What can hang from each mark
Z_936: Z_858
Z_481: Z_202 Z_368
Z_368: Z_202 Z_858
Z_858: Z_199 Z_368 Z_481 Z_750 Z_936
Z_202: Z_481
Z_750: Z_858

Known rows, with every way that one mark hangs from another
Z_858[Z_750]: [ 1.36  1.15  0.30 -0.45 -0.41 -0.41 -0.35 -0.43  0.24  0.01  0.02 -1.19
 -0.26 -0.22  1.18 -1.12 -0.24  0.17  1.38]
Z_481[Z_202 Z_368[Z_858[Z_936]]]: [ 1.79  0.33  1.53 -1.91 -0.53  0.57  1.86 -1.50 -0.26 -3.57  3.49 -0.23
 -0.60 -0.06  0.80  0.48  0.07 -0.32  0.57]
Z_750[Z_858]: [ 1.37 -0.81 -0.49  0.18  0.42 -0.78  0.61  0.46 -0.24  0.31  0.58 -1.45
  0.94 -0.02 -1.58  0.41 -0.05 -0.32  0.81]
Z_936[Z_858[Z_199 Z_368 Z_481 Z_750]]: [ 1.17  4.20  0.76  1.53 -1.63 -1.54 -4.34  1.38 -2.07 -3.94 -1.41  0.18
 -1.62  0.06  2.06 -1.64  1.58  0.20  0.52]
Z_481[Z_368]: [-0.58 -0.84  0.87 -0.68  0.27  0.45 -0.53  0.20 -0.22 -0.69  3.50  1.19
 -0.73 -0.03 -0.18 -0.26  0.07 -0.10 -0.58]
Z_202[Z_481[Z_368[Z_858]]]: [-1.88 -1.61  0.68 -1.24 -0.91  1.43  2.42 -1.18 -0.36 -0.04  5.44  0.53
 -0.73  0.39  2.16  1.39 -1.40  0.11  0.21]
Z_202[Z_481[Z_368[Z_858[Z_199 Z_936]]]]: [-0.13  1.33  1.42 -2.03 -0.80 -0.02  4.06 -0.45 -0.97 -2.75  4.18 -0.17
 -1.72  0.54  3.73  0.40 -1.73 -0.01  1.41]
Z_750[Z_858[Z_199 Z_368]]: [ 0.37  1.39  0.12  0.20 -0.47 -1.32 -0.60  2.10 -1.89 -1.51 -0.98 -0.86
 -0.21  0.35  1.48  0.03 -0.30 -0.56  0.72]
Z_750[Z_858[Z_199]]: [ 1.42  0.26  0.19  0.09  0.24 -1.83  0.45  0.85 -0.90 -0.46  0.02 -1.47
  0.20  0.21  0.32 -0.04 -0.55 -0.50  1.66]
Z_481[Z_202 Z_368[Z_858[Z_199 Z_750]]]: [ 1.26  0.79  2.32 -1.74 -1.39 -0.36  0.37 -1.64 -0.72 -2.45  4.10 -1.37
 -1.28  0.14  4.13 -0.72 -0.57 -0.38  2.60]
Z_202[Z_481[Z_368[Z_858[Z_936]]]]: [-0.14  0.23  0.73 -1.96 -0.63  0.93  4.05 -1.08 -0.35 -1.99  4.48  0.27
 -0.99  0.29  1.89  1.02 -1.25  0.17  0.60]
Z_936[Z_858[Z_199 Z_481[Z_202 Z_368]]]: [ 0.46  0.76  2.16  0.86 -0.46 -0.73 -4.03  0.69 -1.26 -4.58  5.17  2.60
 -1.38 -0.05 -0.70 -1.05  2.19 -0.31 -0.28]
Z_368[Z_202 Z_858[Z_481 Z_750]]: [ 1.79  2.58  0.44 -0.01 -2.17  0.69  1.56 -2.64 -0.90 -1.69 -1.25 -1.19
  0.42 -0.04  3.57  1.57 -0.03  0.38  3.13]
Z_936[Z_858[Z_199 Z_481[Z_202] Z_750]]: [ 2.21  2.65  1.52  1.14 -1.04 -1.59 -3.61 -0.07 -0.84 -4.05  1.75  0.15
 -0.82 -0.21  0.77 -1.99  1.96 -0.02  1.67]
Z_858[Z_368[Z_202] Z_936]: [ 0.04  3.09 -0.05 -0.19 -0.79  0.78  2.61  0.54 -1.29 -2.70 -1.64  1.14
 -0.15  0.01  1.30  0.29  0.24 -0.09  0.03]
Z_936[Z_858]: [ 0.65 -0.27 -0.42  1.40  0.35 -0.37 -1.44 -0.01 -0.01  0.01  0.74 -0.03
 -0.06 -0.07 -2.53 -0.82  1.24 -0.11 -0.97]
Z_858[Z_481[Z_202] Z_750]: [ 1.68  1.94  1.43 -0.18 -1.16 -0.29 -2.52 -0.53 -0.15 -3.39  1.53  0.51
 -0.27 -0.37  1.37 -0.56  1.16  0.25  1.78]
Z_202[Z_481[Z_368[Z_858[Z_750]]]]: [-0.69 -0.31  0.96 -1.60 -1.36  0.98  2.28 -1.61 -0.04 -0.14  5.73 -0.59
 -0.90  0.17  3.44  0.21 -1.67  0.33  1.74]
Z_858[Z_199 Z_368 Z_481 Z_750 Z_936]: [ 2.33  6.34  1.31 -0.70 -1.69 -1.69 -1.45  1.56 -2.03 -5.80 -2.95 -0.25
 -1.91 -0.02  4.13 -1.27  0.17  0.39  1.86]
Z_858[Z_368[Z_202] Z_750 Z_936]: [ 1.07  4.38  0.25 -0.61 -1.17  0.31  2.44  0.07 -1.03 -2.65 -1.39 -0.21
 -0.45 -0.18  2.64 -0.84  0.06  0.15  1.52]
Z_750[Z_858[Z_481[Z_202 Z_368]]]: [ 1.46 -0.72  1.44 -0.29 -0.07 -0.17 -2.38  0.53 -0.95 -3.80  5.54  1.54
  0.41 -0.24 -1.58  0.74  1.47 -0.44  0.67]
Z_481[Z_202 Z_368]: [-0.69 -1.31  1.59 -0.76  0.10  0.71 -0.80 -0.08 -0.05 -1.92  5.51  1.79
 -0.49 -0.16 -0.33 -0.42  0.65 -0.40 -0.51]
Z_368[Z_202 Z_858]: [-0.15  0.18 -0.29  0.01 -1.16  1.29  3.63 -2.24 -0.53  0.53 -0.61 -1.01
  0.84  0.19  2.07  1.93 -0.50 -0.10  1.38]

Rows
[-0.30  1.34 -0.20 -0.88 -1.19  1.31  6.64 -1.97 -0.36 -1.03  1.62 -0.23
  0.36  0.30  2.50  1.79 -1.31  0.21  1.77] : Z_368[Z_202[Z_481] Z_858[Z_936]]
[ 1.95  2.00  0.85 -0.89 -1.48 -0.94  1.26 -1.56 -0.66 -0.65 -1.44 -3.23
 -0.86  0.29  4.41 -0.39 -1.39  0.05  3.18] : Z_368[Z_858[Z_199 Z_750]]
[ 2.36  2.09  0.29  1.37 -0.70 -0.97 -3.27 -0.22 -0.36 -2.34  0.09 -0.32
 -0.36 -0.35 -0.86 -1.27  1.78  0.43  0.64] : Z_936[Z_858[Z_481 Z_750]]
[ 1.36  0.30  1.01 -1.46 -1.05  0.35  0.53 -1.81 -0.26 -0.67  2.72 -1.83
 -0.76  0.02  2.41 -0.06 -0.87  0.10  1.72] : Z_481[Z_368[Z_858[Z_750]]]
[ 1.50  3.52  0.11 -0.13 -0.62 -1.04  3.17  1.56 -2.19 -3.09 -1.18 -0.61
  0.16  0.24  1.73  0.22 -0.19 -0.58  1.66] : Z_750[Z_858[Z_199 Z_368[Z_202] Z_936]]
[ 0.07 -1.44  1.46 -1.17 -0.74  1.17  0.48 -1.63 -0.27 -1.80  4.44  0.09
 -0.35  0.07  1.21  0.96  0.10 -0.40  0.35] : Z_481[Z_202 Z_368[Z_858]]
[-0.43  2.52  0.10  0.14 -1.51  0.89  0.99 -0.13 -1.07 -0.83 -0.41  0.18
 -0.05 -0.06  2.99 -0.41 -0.09  0.01  1.23] : Z_858[Z_368[Z_202] Z_750]
[ 1.07  2.51  0.05 -1.32 -1.58  0.86  6.53 -2.55 -0.17 -1.18  1.67 -1.41
  0.08  0.12  3.81  0.67 -1.62  0.38  3.17] : Z_368[Z_202[Z_481] Z_858[Z_750 Z_936]]
[-0.74  0.71  1.63 -1.75 -1.58 -0.11  2.33 -1.16 -0.70 -0.86  5.15 -0.74
 -1.62  0.44  5.12 -0.22 -2.12  0.15  2.57] : Z_202[Z_481[Z_368[Z_858[Z_199 Z_750]]]]
[-0.78  0.73 -0.01 -0.61 -1.83  1.45  5.11 -2.52 -0.09  0.82  2.60 -1.14
  0.28  0.21  4.08  1.15 -1.54  0.30  2.91] : Z_368[Z_202[Z_481] Z_858[Z_750]]
[ 3.67  3.43  0.63 -0.23 -0.11 -2.47  0.27  1.22 -1.51 -4.45 -1.40 -1.03
 -0.10  0.06  0.15  0.20  0.28 -0.10  2.17] : Z_750[Z_858[Z_199 Z_481 Z_936]]
[ 1.03  2.28  2.93 -0.89 -1.09 -0.74 -2.78  0.19 -1.03 -4.65  4.37  1.33
 -1.47 -0.17  3.07 -1.25  0.78 -0.01  1.88] : Z_858[Z_199 Z_481[Z_202 Z_368] Z_750]
[ 0.55  3.01  2.08 -0.37 -1.35 -0.24 -0.17 -0.37 -1.58 -3.21  3.03  1.47
 -1.08 -0.02  3.86 -0.59  0.18  0.19  2.63] : Z_858[Z_199 Z_481[Z_368[Z_202]] Z_750]
[ 1.46  0.81  1.43 -0.21 -0.16 -1.45 -1.90  1.44 -1.74 -3.27  2.96  0.47
 -0.37  0.13  0.45  0.31  0.28 -0.29  1.38] : Z_750[Z_858[Z_199 Z_481[Z_368]]]
[ 2.76  2.95  2.23 -1.60 -0.63 -0.45 -1.42 -0.21 -0.44 -5.90  4.20  1.25
 -0.99 -0.54  0.98 -1.20  1.17  0.22  1.52] : Z_858[Z_481[Z_202 Z_368] Z_750 Z_936]
[-0.12  0.51  0.78  1.55 -0.44  0.78 -1.27 -0.17 -1.20 -2.65  4.07  2.94
 -0.16 -0.18 -1.67  0.24  2.20  0.01 -0.66] : Z_936[Z_858[Z_481[Z_368[Z_202]]]]
[ 3.36  4.18  0.78 -0.73 -0.68 -1.19 -0.56 -0.20 -0.39 -4.11 -1.40 -0.67
 -0.61 -0.41  1.21 -0.94  0.51  0.61  1.99] : Z_858[Z_481 Z_750 Z_936]
[-2.05  3.67  0.50 -0.40 -1.28  0.36  4.27  1.28 -1.80 -2.91  1.08  1.90
 -1.05  0.50  4.05  0.00 -0.93  0.00  0.94] : Z_858[Z_199 Z_368[Z_202[Z_481]] Z_936]
[ 1.75  3.97  0.28 -1.02 -0.90 -0.61  0.11  0.81 -0.76 -3.00 -1.74 -0.92
 -1.08 -0.17  2.03 -1.44 -0.12  0.25  0.79] : Z_858[Z_368 Z_750 Z_936]
[ 2.84  2.86  0.28 -0.67 -1.10 -0.28  1.14 -1.17 -0.84 -3.81 -2.67 -1.24
 -0.26  0.03  1.32  1.63  0.07  0.35  1.24] : Z_368[Z_858[Z_481 Z_936]]
[ 2.41  2.36  1.03 -1.87 -1.09  0.68  4.35 -2.50 -0.49 -2.24  2.27 -1.39
 -0.31 -0.14  2.76  0.08 -0.82  0.08  2.72] : Z_481[Z_368[Z_202 Z_858[Z_750 Z_936]]]
[ 2.45  4.38  0.53  0.00 -0.78 -2.04 -1.03  2.52 -2.47 -5.37 -2.50 -0.41
 -0.76  0.17  1.37  0.38  0.37 -0.20  1.22] : Z_750[Z_858[Z_199 Z_368 Z_481 Z_936]]
[ 0.82  2.97  0.50  1.04 -1.13 -1.42 -2.55  1.26 -1.31 -1.81 -0.80 -0.86
 -1.38  0.12  1.64 -2.35  0.79 -0.14  0.35] : Z_936[Z_858[Z_199 Z_368 Z_750]]
[ 0.87  3.64  1.95 -0.62 -0.60 -0.39  1.62  0.27 -1.87 -5.12  1.88  2.26
 -1.19  0.06  2.12  0.17  0.50  0.04  1.53] : Z_858[Z_199 Z_481[Z_368[Z_202]] Z_936]
[-1.24  2.49  0.24  1.03 -1.63  1.15 -0.81  0.79 -1.95 -2.89 -1.18  2.37
 -0.13  0.07  2.06  1.53  0.96  0.18  0.00] : Z_858[Z_368[Z_202] Z_481]
[-0.47  1.84  1.02  0.39 -1.48  0.64 -3.41  1.21 -1.48 -4.42  0.15  2.28
 -0.54 -0.07  1.24  0.65  1.65 -0.07 -0.65] : Z_858[Z_368 Z_481[Z_202]]
[ 0.70  1.88 -0.18  1.16 -0.82 -0.49 -2.66  0.69 -0.67 -0.99 -0.27 -0.57
 -0.76 -0.15 -0.16 -1.80  1.18  0.06 -0.47] : Z_936[Z_858[Z_368 Z_750]]
[ 0.98  2.64  1.41 -0.50 -0.42  0.70  1.66 -0.22 -1.18 -4.33  2.62  2.59
 -0.45 -0.21  0.40  0.64  0.96  0.19  0.66] : Z_858[Z_481[Z_368[Z_202]] Z_936]
[ 0.67  4.07  1.87 -0.11 -2.13 -0.79 -3.53  1.08 -1.86 -4.97 -0.19  0.87
 -1.61  0.01  4.40 -0.94  0.91  0.07  1.65] : Z_858[Z_199 Z_368 Z_481[Z_202] Z_750]
[-2.03  0.59  0.31 -0.21 -1.62  0.91  5.26 -1.59 -1.00  0.29  1.88 -0.09
 -0.16  0.68  4.72  1.70 -1.68 -0.06  2.22] : Z_368[Z_202[Z_481] Z_858[Z_199]]
